Each row comes from the steps of one walk. Every step used is in the known rows, and no mark comes twice. Write the walk behind each row, first mark first.
In the rows, zero is written as 128.
Known rows
podod-likeno: [149 160 104 106 138 110 117 126 172 154 103 144 115 111 112 108 177 119
 130 153  85 138  83 120 105 124]
gusito-fonukel: [147 190 114  92 140  89 135 106 155 132 120 113 105  97  94 122 166 114
 105 132 158 122 105 110 117 116]
kipifup-zilobin-fonukel-mavog-podod: [157 154 103  65 157  83  89  98 177 156 116 105 123  72 122 137 170 123
  83 163 143 113  74 105 108  95]
gusito-fonukel-zilobin-podod-kopa: [152 191 148  89 171  64 154  99 156 157 133 172 115 124 108 133 182  97
 147 142 173 126 103 122 150 125]
kopa-podod: [166 148  96 102 130 106 127 133 143 118 118  87 119 112 112 113 171 122
 114 145 103 132  93 119 109  88]
gusito-fonukel-mavog: [150 194 104  88 148  84 127  96 178 133 104 115  93  83 103 133 172 114
  86 145 170 114 109 106  98 111]
likeno-podod-gusito-fonukel-mavog: [146 182 108  78 153  88 120  85 126 116 106  92 103  82 132 100 175 133
 106 156 173 120  94 111 110  93]
mavog-podod-zilobin: [151 185 119  82 146  95 135 109 157 109 114  68 106 111 115 117 173 126
 106 124  99 121  96 115 121  92]
kopa-podod-zilobin-kipifup: [181 159  72  91 123 107 102 146 170  77 120  68 133  82 110 115 170 145
  94 141  94 117  99 112 130  65]
kopa-podod-gusito-fonukel-zilobin-kipifup: [161 140  85  72 137  88  68 110 147 107 140  85 144  69 107 133 161 129
 130 142 161 114  99 113 143  83]
kipifup-zilobin-fonukel: [172 147 107  86 139  99  93 120 147 164 136 103 148  77 123 127 167 136
 108 165 153 118  75 109 137  89]
fonukel-gusito-kipifup-zilobin-podod-likeno: [173 148 118 104 155  80 153 120 243 214 146 242 118 122 132 120 189 106
 176 153  93 134  65 127 120 115]
zilobin-fonukel: [156 170 111  96 130 112 114 129 131 145 116  97 139  78 112 121 170 135
  96 151 147 125  84 119 124  91]
kopa-podod-likeno: [167 141  85  99 128 119 122 142 168 133 107 124 117 121 118 110 175 111
 133 158  65 144  82 109  99 107]
mavog-podod-kopa: [108 175 142 102 158  71 160 115 128 130  96 120  99 132 105  96 176 114
 120 134 124 124  89 117 101 126]
mavog-podod-zilobin-fonukel: [158 186 118  72 137 105 123 113 138 122 120  57 124  80 120 125 171 138
  89 135 111 122  87 114 134  70]
zilobin-podod-gusito-fonukel: [172 193 133  89 156  90 144 123 131 134 139 142 126  99 119 121 174 130
 146 145 171 132 105 125 109 129]
kipifup-zilobin-podod-gusito: [181 150 126  90 166  91 105 137 144 156 149 138 148 110 144 120 177 139
 169 161 149 127  83 130 113 127]
kipifup-zilobin-fonukel-gusito-podod: [204 154 124  93 125 105 101 126 162 166 155 103 164 107 141 142 173 119
 116 177 125 139  66  97 141  53]
likeno-podod-gusito-kipifup-zilobin-fonukel: [151 130 119  83 153  86  93 111 125 167 134 113 141  51 144  80 172 158
 117 158 157 114  57 125 150  71]
fonukel-zilobin: [152 153 119  95 143  90 102  99 155 145 124  99 132 110 114 130 170 120
 124 135 144 120  88 129 146 103]
kopa-podod-gusito-fonukel: [161 158  99  85 132 100 124 131 115 113 134  77 118  85 118 116 163 124
 130 144 150 128 103 105 110  92]
mavog-podod-gusito: [125 163 130  87 152  92 115 120 118 124 113  82 123 115 119 106 167 135
 135 133 130 126  88 124  97 118]
mavog-podod: [132 172 126  93 151  86 132 106 149 129 103 102 104 123 100 109 170 119
 111 130 109 127  88 117  94 117]
likeno-podod-zilobin-kipifup: [167 175  93  96 137  98 103 118 153  83 106  88 117  90 115  92 178 159
  89 147  98 117  86 121 142  71]
likeno-podod: [147 162 116 104 142  95 131 107 125 117 101 105 110 126 120  88 178 135
 107 151 110 133  80 124 119  90]

Which walk is each row?
[203 165  78  75 124 122 110 124 162 109 118  46 129  56 144 136 173 135
  70 161 120 118  91 104 132  43] -> kopa-podod-zilobin-fonukel-mavog
[145 177 111  74 148  96 112  99 166 135  94  96 116  84 109 125 172 123
  78 152 138 119  85 114  98  93] -> zilobin-fonukel-mavog-podod
[153 171 115  81 145  84 107  79 167 155 131 103 114  95  99 138 167 105
 116 130 172 119 101 114 144 108] -> gusito-fonukel-zilobin
[145 155 118  99 143 103 121 121  92 111 111  86 124 107 138  78 173 150
 129 154 126 130  79 126 120  92] -> likeno-podod-gusito
[128 171 133 114 150  79 156 118 108 121  91 119  98 135 121  71 184 127
 114 155 119 128  84 121 128 101] -> likeno-podod-kopa
[170 179  94  94 132  99 103 131 169  92 116  85 131  75 107 115 173 153
  96 135 118 112  98 122 131  77] -> podod-zilobin-kipifup
[185 176 133 115 123 104 140 127 160 131 132  94 135 141 127 128 173 109
 125 151 110 142  85 113 116  73] -> fonukel-gusito-podod
[146 135 124  94 158  76 100 126 155 167 138 116 130  68 131  99 167 147
 137 139 159 106  78 134 125 107] -> podod-gusito-kipifup-zilobin
[149 134 110 100 138  96 119 145 133 131 126  99 126  73 125  90 168 139
 128 133 123 120  87 135 112  86] -> kopa-podod-gusito-kipifup
[184 147 123  99 168  83 119 129 228 196 128 237 119 105 126 109 188 119
 151 156 100 128  73 137 108 135] -> gusito-kipifup-zilobin-podod-likeno
[181 170 124  77 169  77 121 120 149 155 160 147 130  93 130 132 173 130
 158 157 182 126  97 114 116 126] -> kipifup-zilobin-podod-gusito-fonukel
[166 164 141 103 174  70 148 134 154 159 128 173 124 132 126 113 186 115
 155 165 139 125  87 125 121 131] -> kipifup-zilobin-podod-kopa
[157 182  89  76 150  80  97 107 200  84  93  87 110  77 103 124 174 139
  75 135 106 101  99 116 103  88] -> fonukel-mavog-podod-zilobin-kipifup
[144 142 114 103 141  68 138 113 204 185 143 156 116 103 122 116 172 117
 140 129 136 112  71 120 140  82] -> fonukel-gusito-kipifup-zilobin
[200 186 128 104 118 112 137 125 159 113 142  57 134 128 144 134 178 119
 112 146  91 138  92 110 139  54] -> fonukel-gusito-podod-zilobin
[168 156 127 104 160  64 157 121 221 189 153 194 121 117 128 124 182 113
 164 138 139 122  76 128 126  99] -> fonukel-gusito-kipifup-zilobin-podod
[113 162 137  88 155  74 127 117 140 140 114 114 113  86 108  88 169 138
 124 119 135 115  83 138  99 111] -> mavog-podod-gusito-kipifup
[155 145 108  63 162  89  72 106 144 155 122  88 140  62 145 125 169 140
 112 167 159 111  72 110 107  97] -> kipifup-zilobin-fonukel-mavog-podod-gusito
[174 182 102  93 114 111 147 119 162 140 137  73 138  82 137 133 173 133
 113 144 121 127  86 110 165  49] -> podod-zilobin-fonukel-gusito
[145 163 100  75 149  79  78  84 128 111 126 106 136  81 113 106 169 145
 125 147 168 115  92 116 158  93] -> likeno-podod-gusito-fonukel-zilobin-kipifup
[163 149 102  92 127  96 119 117 175 176 146 122 144  96 131 138 168 122
 138 158 141 125  66 101 148  67] -> kipifup-zilobin-fonukel-gusito
